Known rows, with every step that occurs:
kibig -> vigef -> venam -> deta -> dolilod -> tabef: [ -7 -18  50  -8 -58  17 -21   4 -49 -31  45  -7  34  71  31  50  33 -52
  20  -1  36   7 -62 -31   0  17  -8  10 -16   5  -9 -21  53]
mobu -> notiz -> gibal: [ -3  19 -15 -10 -47  -2 -34  16  -8 -99  -3 -54 -32   2  27  47   6 -29
 -34  -2  17 -11 -34 -65   2  30  17 -23 -25 -14   6 -45   6]
dolilod -> tabef -> kibig -> vigef -> venam: [  4  10  26 -26 -54  10  -7   3 -56 -29  -3  19  10  23  62  59  22  17
  36   0  10   7 -52 -43 -23  22  -1  11 -29  12 -19   2  40]
tabef -> dolilod: [  9  21  19   5 -46 -10 -28 -18 -50 -34 -22  -3  21 -19  32  60   7  44
  -2 -61  28  -3 -34 -27   5 -11 -43  13 -14   4  -3 -27  21]
venam -> vigef -> kibig: [-18  11  10 -42 -65  -9 -52  13 -14 -63 -18   8   4  75  35  55 -39 -10
 -12  -8 -13  16 -77 -57  24  21  -2 -21  -9  11 -25 -29  12]
gibal -> notiz -> tabef -> kibig -> vigef -> venam: [  5  24  13 -50 -45 -12 -15  -6 -33 -40  12  -3   2   1  64  69 -36   3
  18 -11  19   8 -76 -57 -26  26   6  -5  -9  21 -24  -3  45]
notiz -> tabef: [ 19  33  -7 -40 -41 -22 -48   7 -11 -69  14 -24  -5 -11  31  66 -36  14
 -16 -34  17 -20 -55 -26   2 -27 -22 -24 -19   7 -30 -39  44]
kibig -> vigef: [-10  -2  15  -1 -43  -8 -19   3 -31 -53   4   0   3  23  43  33  -6  10
  24  -9  38   7 -56 -36  -8  24 -17 -11 -11  14 -12 -21  -8]
tabef -> notiz -> mobu: [-20 -10  -1  -4 -51  15 -20  -6 -19 -69  17 -44 -14 -12   6  41 -27 -30
 -31   1  20 -11 -49 -30 -18  13  -5  -8 -16  27  13 -32  25]
vigef -> venam -> deta -> dolilod: [-13 -15  32 -34 -44   4 -35   9 -44 -46  37 -20  28  87  18  59 -17 -66
 -14 -17  40   9 -86 -56   0  26   1  -9   2  24 -29 -13  65]
deta -> venam -> vigef: [ -1 -19  -3 -67 -55 -20 -66   9 -10 -80 -13  11  -1  59  50  39 -27 -48
   7  -2 -16  11 -77 -52  10 -17   8 -31  -6   9 -10 -22  10]
deta -> dolilod -> tabef -> notiz: [ -6  -2  44   8 -42  29   3   0 -30 -24  24 -31  36  22 -10  62  31 -43
 -33 -11  -3   1 -47  -6   8 -37 -28  24 -18   9  33 -50  42]
vigef -> kibig -> tabef: [-33  24   7 -43 -41  -4 -39   1 -46 -32 -29 -18  18  39  33  62 -66  33
 -25 -20  28 -34 -52 -17  40  10 -18 -18  11  17 -33 -25  -3]
tasaf -> tabef -> kibig -> vigef -> venam: [  0  30  18 -32 -46 -22 -11   9 -49 -27 -14  12   9  15  62  56  -5  27
  26 -12   2  22 -65 -70 -32  35   2   9 -23  22 -35  17  39]
dolilod -> tabef: [ 16   9  26   8 -60  14 -30   0 -34 -37   9  -2   9  10  21  51  37  18
  13  -7  22  -3 -14 -23  13 -31 -18   1 -31 -10   7 -41  22]
kibig -> tabef -> notiz: [-38   1  13 -22 -26  13 -19   2 -31 -35 -21 -38  24   5  20  62 -43   6
 -38 -23   6 -36 -60 -14  17 -26 -36   9   7  23  12 -33  25]
vigef -> venam -> deta -> dolilod -> tabef -> notiz: [-16 -21  46 -13 -49  29  -5  12 -40 -29  30 -27  40  53  12  74  23 -60
 -24  -6  -7   1 -71 -27  -3 -15 -16  30 -11  15  22 -36  72]
tasaf -> tabef -> notiz: [ -8  31  19  -4 -40 -25 -13  17 -19 -30 -12 -27  17  -6   8  61 -14  10
 -31 -23 -25  18 -58 -61 -11 -20 -25  21 -13  20   7 -28  34]
gibal -> notiz -> tabef -> dolilod: [ 17  44  13 -21 -43 -30 -38 -28 -27 -41   5 -24  13 -55  34  77 -40  27
 -17 -70  35  -8 -54 -29   6 -21 -42   5   1   3   0 -41  39]
venam -> vigef -> kibig -> tabef -> notiz: [-53   1  18 -45 -38  10 -31   8 -26 -40 -32 -28  27  44  28  66 -61 -10
 -41 -15 -19 -27 -85 -23  27  -6 -28   5  10  25   3 -31  23]
deta -> venam: [ 20  -9  -8 -51 -48 -20 -28   9 -35 -58  -7   2   3  34  37  55 -16 -21
  -5  -6   4  10 -45 -26   0 -28  12 -26  -6   8  -9 -33  -7]
vigef -> kibig: [ -3  22   8 -26 -58  -8 -24  14 -34 -43 -10  -1   5  52  22  67 -27  20
 -20 -14   6  13 -51 -40  17  15  -3 -16 -10  11 -25 -37   3]
vigef -> kibig -> tabef -> tasaf: [-15  34   3 -37 -42  32 -24  29 -62 -20 -54  -2  41  -2  29  62 -66  45
 -24 -34  14 -46 -50 -18  29 -13 -25 -11 -12  18 -48 -26 -14]
mobu -> notiz -> tabef -> kibig -> vigef -> venam: [ -5  27  -3 -49 -40  -8 -22   4 -46 -57   5  -6 -10   1  65  63 -12  19
  18  -9  18  -1 -78 -60 -21  31  13  -8 -26  23 -22   4  45]
dolilod -> tabef -> kibig -> vigef: [  7  27  39   5 -50  18  -5  -6 -50 -17  -6  14  13   9  45  37  23  29
  43   2  31  14 -19 -29 -10   2 -26   4 -36   0  -6  -5   7]
mobu -> notiz: [-10  22 -20  -2 -39  -6 -47   1 -30 -76   8 -34 -24 -11  13  40  -5  21
 -10  -7  45  -2 -48 -67  22   5  19 -25 -21  12  24 -32   5]
deta -> venam -> vigef -> kibig: [ -9  -1   2 -71 -66 -19 -48  18 -21 -65 -19  15   5  89  47  58 -42 -31
 -13   0 -29  20 -81 -46  20  11  14 -28  -2  12 -26 -32  -1]
mobu -> notiz -> tabef: [  5  40 -29 -36 -38 -24 -57   3 -15 -89  21 -43 -26 -30  25  59 -30  20
 -22 -25  31 -22 -64 -46  13 -16   3 -31 -23  10  -5 -39  39]

Rows:
[  7  46  21 -26 -39  -9 -17 -12 -25 -32   8  -7   1 -16  45  49 -45  15
  21 -13  40  12 -49 -45 -14   7 -19 -13 -13  13 -15  -9  18] : gibal -> notiz -> tabef -> kibig -> vigef
[ 14  27  52 -19 -53  32 -18  -2 -62  -2   8   4  31  44  22  63  24 -14
  11  -4  23  14 -26 -44  -5 -14 -12   9 -34   3 -18   2  71] : vigef -> venam -> deta -> dolilod -> tabef -> kibig
[ 25  48  49   3 -46  31 -10 -15 -53   3   2   0  27  15   2  52  32   2
   3  -7  28  15  -1 -22   6 -35 -22   3 -41  -3  -7 -12  41] : deta -> dolilod -> tabef -> kibig
[-15   7  31 -41 -56 -19 -37  26 -55 -33  -3  10  13  58  71  59 -26   2
  33  -8  17  24 -79 -99 -29  46  -3   7 -12  21 -43  22  63] : tasaf -> tabef -> kibig -> vigef -> venam -> deta
[ 24  23  18   4 -58  45 -18  28 -52 -24 -23  11  33 -26  19  55  17  31
   7 -23   9 -20 -22 -22  10 -46 -24   3 -43  -4 -16 -39   6] : dolilod -> tabef -> tasaf
[-25 -34  20 -39 -55  -5 -41  25 -43 -59  14   2   8  73  71  59 -23 -19
  32  -7  31   5 -92 -78 -20  48   0  -4   0  20 -30   1  52] : kibig -> vigef -> venam -> deta
[ 18  38   8 -22 -43 -27 -39 -14 -39 -47 -11 -13  15 -40  40  74 -13  45
 -12 -75  22 -20 -49 -15   0 -25 -51   7 -17   1 -20 -32  47] : notiz -> tabef -> dolilod
[  9  45  -7 -18 -40 -25 -48 -14 -43 -63  -6 -29   0 -55  35  70  -9  46
 -16 -66  32 -21 -57 -34  10 -13 -30   1 -23   5   2 -32  40] : mobu -> notiz -> tabef -> dolilod
[-38   2  15 -45 -48   9 -23  22  -1 -74 -35 -47   7  47  41  64 -41 -59
 -58  -7 -36 -32 -66 -29   6  25 -20   0   1  -3 -11 -43  20] : venam -> vigef -> kibig -> tabef -> notiz -> gibal
[-17  15   2  -2 -55 -14 -25  -2 -16 -56  13 -45 -10 -24   5  38 -32 -18
 -31  -2   6   4 -51 -52 -24  17  -4   1 -21  30   3 -23  28] : tasaf -> tabef -> notiz -> mobu
[-39   4   0 -78 -46 -14 -58   4 -35 -50 -35  -5  19  69  52  55 -78  -7
 -19  -9   1 -27 -75 -21  42   6  -5 -27  15  17 -32 -19  -5] : deta -> venam -> vigef -> kibig -> tabef
[-26  27   3 -49 -46  30 -44  29 -50 -32 -58   4  39  12  36  53 -71  27
 -16 -31   4 -45 -68 -29  35  -8 -25 -15 -11  19 -48 -21  -6] : venam -> vigef -> kibig -> tabef -> tasaf
[-41  -8  -2 -16 -43  17 -29 -14 -25 -61   4 -52  -6 -16  13  38 -56 -19
 -36  -1  33 -40 -50 -15  -3  14 -13  -8  -4  30   7 -26  20] : kibig -> tabef -> notiz -> mobu
[  1  11  36 -25 -47  15   0  -5 -57 -23  14   9  23  37  47  56  25 -14
  25  -2  18  10 -59 -34 -20  27   0  10 -25  17 -21   2  44] : deta -> dolilod -> tabef -> kibig -> vigef -> venam
[-26  13  14 -56 -49 -20 -47 -15 -59 -33 -51   2  36  26  61  65 -48  20
 -14 -52   5 -28 -66 -11  32   3 -33   4  11  10 -23 -18   5] : deta -> venam -> vigef -> kibig -> tabef -> dolilod
[-26   1  13 -26 -35  14 -10  15 -10 -67 -25 -56   7  14  32  64 -25 -42
 -57 -14 -12 -39 -43 -21  -2   8 -25   5  -3  -6  -3 -45  19] : kibig -> tabef -> notiz -> gibal
[-10 -13   6 -31 -47  -8 -18  10 -40 -59   7   6   3  35  63  55  -2   2
  24  -8  17   2 -81 -48 -21  40   6  -1  -9  21 -25 -10  27] : kibig -> vigef -> venam
[ -5   6  -3  -6 -60  -1 -42 -30  -4 -68  39 -44 -29 -28   7  32 -64 -32
 -14   6  65   4 -40 -55  -4  27  17 -32  -1  20  12 -34   3] : gibal -> notiz -> mobu
[ -1  11  16 -36 -45   1  -8   4 -53 -37  -9  13   7  25  62  56   0  18
  28  -7  16   9 -64 -53 -27  33   3   3 -20  20 -29   8  36] : tabef -> kibig -> vigef -> venam
[ 23  81  24 -11 -44 -24 -24   2 -41  -4 -33   4   9 -14  20  51 -13  55
   5 -21   6  30 -13 -77 -10 -18 -19   1 -36   7 -30   9  35] : tasaf -> tabef -> kibig
[  6  28  47   7 -44  20   3 -11 -52 -10   9   6  25  25  28  35  27   1
  31   0  38  18 -26 -22  -7   7 -24   5 -32   6  -9  -5  13] : deta -> dolilod -> tabef -> kibig -> vigef
[ -1  26  17 -10 -46 -19  -7  29   0 -63 -19 -50   1   5  23  63  -3 -39
 -51 -13 -39   3 -43 -57 -24  11 -17  16 -19  -8  -6 -41  28] : tasaf -> tabef -> notiz -> gibal
[ 28  47  37  -1 -52  25 -17  -7 -51  -6 -16  11  13  -3  22  55  31  40
  19  -4  19   9   8 -34   3 -39 -23   3 -44  -8  -3 -11  35] : dolilod -> tabef -> kibig
[-25  30  20 -22 -42 -11 -31 -19 -66 -18 -46  -8  37   1  43  69 -36  58
 -20 -61  30 -30 -48  -7  32   8 -49  12   5  10 -23 -22   8] : vigef -> kibig -> tabef -> dolilod
[-11  -3  22 -58 -51  -6 -41  21 -46 -51   9   3   7  54  76  70 -36  -7
  29 -12  22   1 -86 -74 -27  34  -6  -4 -10  19 -45  11  76] : notiz -> tabef -> kibig -> vigef -> venam -> deta
[ -4  15  56   1 -48  23  -8  -3 -56 -11  13   7  28  47  36  37  16 -14
  38   2  46  21 -36 -37  -9  16 -26   5 -25   6 -14   3  28] : venam -> deta -> dolilod -> tabef -> kibig -> vigef
[ 16  50 -25 -32 -39  16 -40  32 -37 -65 -15 -24   5 -59  20  61 -39  33
 -21 -38  17 -37 -60 -42   9 -34  -8 -22 -38  13 -26 -37  18] : mobu -> notiz -> tabef -> tasaf
[-15  -3  45 -33 -39  10 -20   6 -55 -28  29  -7  33  82  32  53 -15 -58
   5 -11  43  17 -80 -58 -13  36  -4  -2  -4  26 -34   6  62] : tabef -> kibig -> vigef -> venam -> deta -> dolilod
[ -2   0  14 -12 -45  13  -3  24   0 -75 -13 -49  -2  18  25  65   3 -52
 -50 -10 -24  -9 -41 -36 -19   7 -17   6 -16 -10   4 -51  24] : tabef -> notiz -> gibal
[  2  -4  49   4 -56  20 -32   2 -42 -30  41 -15  31  61   6  50  28 -44
   2  -6  41   5 -38 -30  17 -14 -17   2 -19  -2  -1 -34  49] : venam -> deta -> dolilod -> tabef
[ -1  47   4 -22 -35  -6 -23  -3 -37 -50   0 -10 -10 -16  47  44 -18  29
  21 -10  39   3 -49 -45  -9  12 -10 -15 -29  13 -15  -3  17] : mobu -> notiz -> tabef -> kibig -> vigef
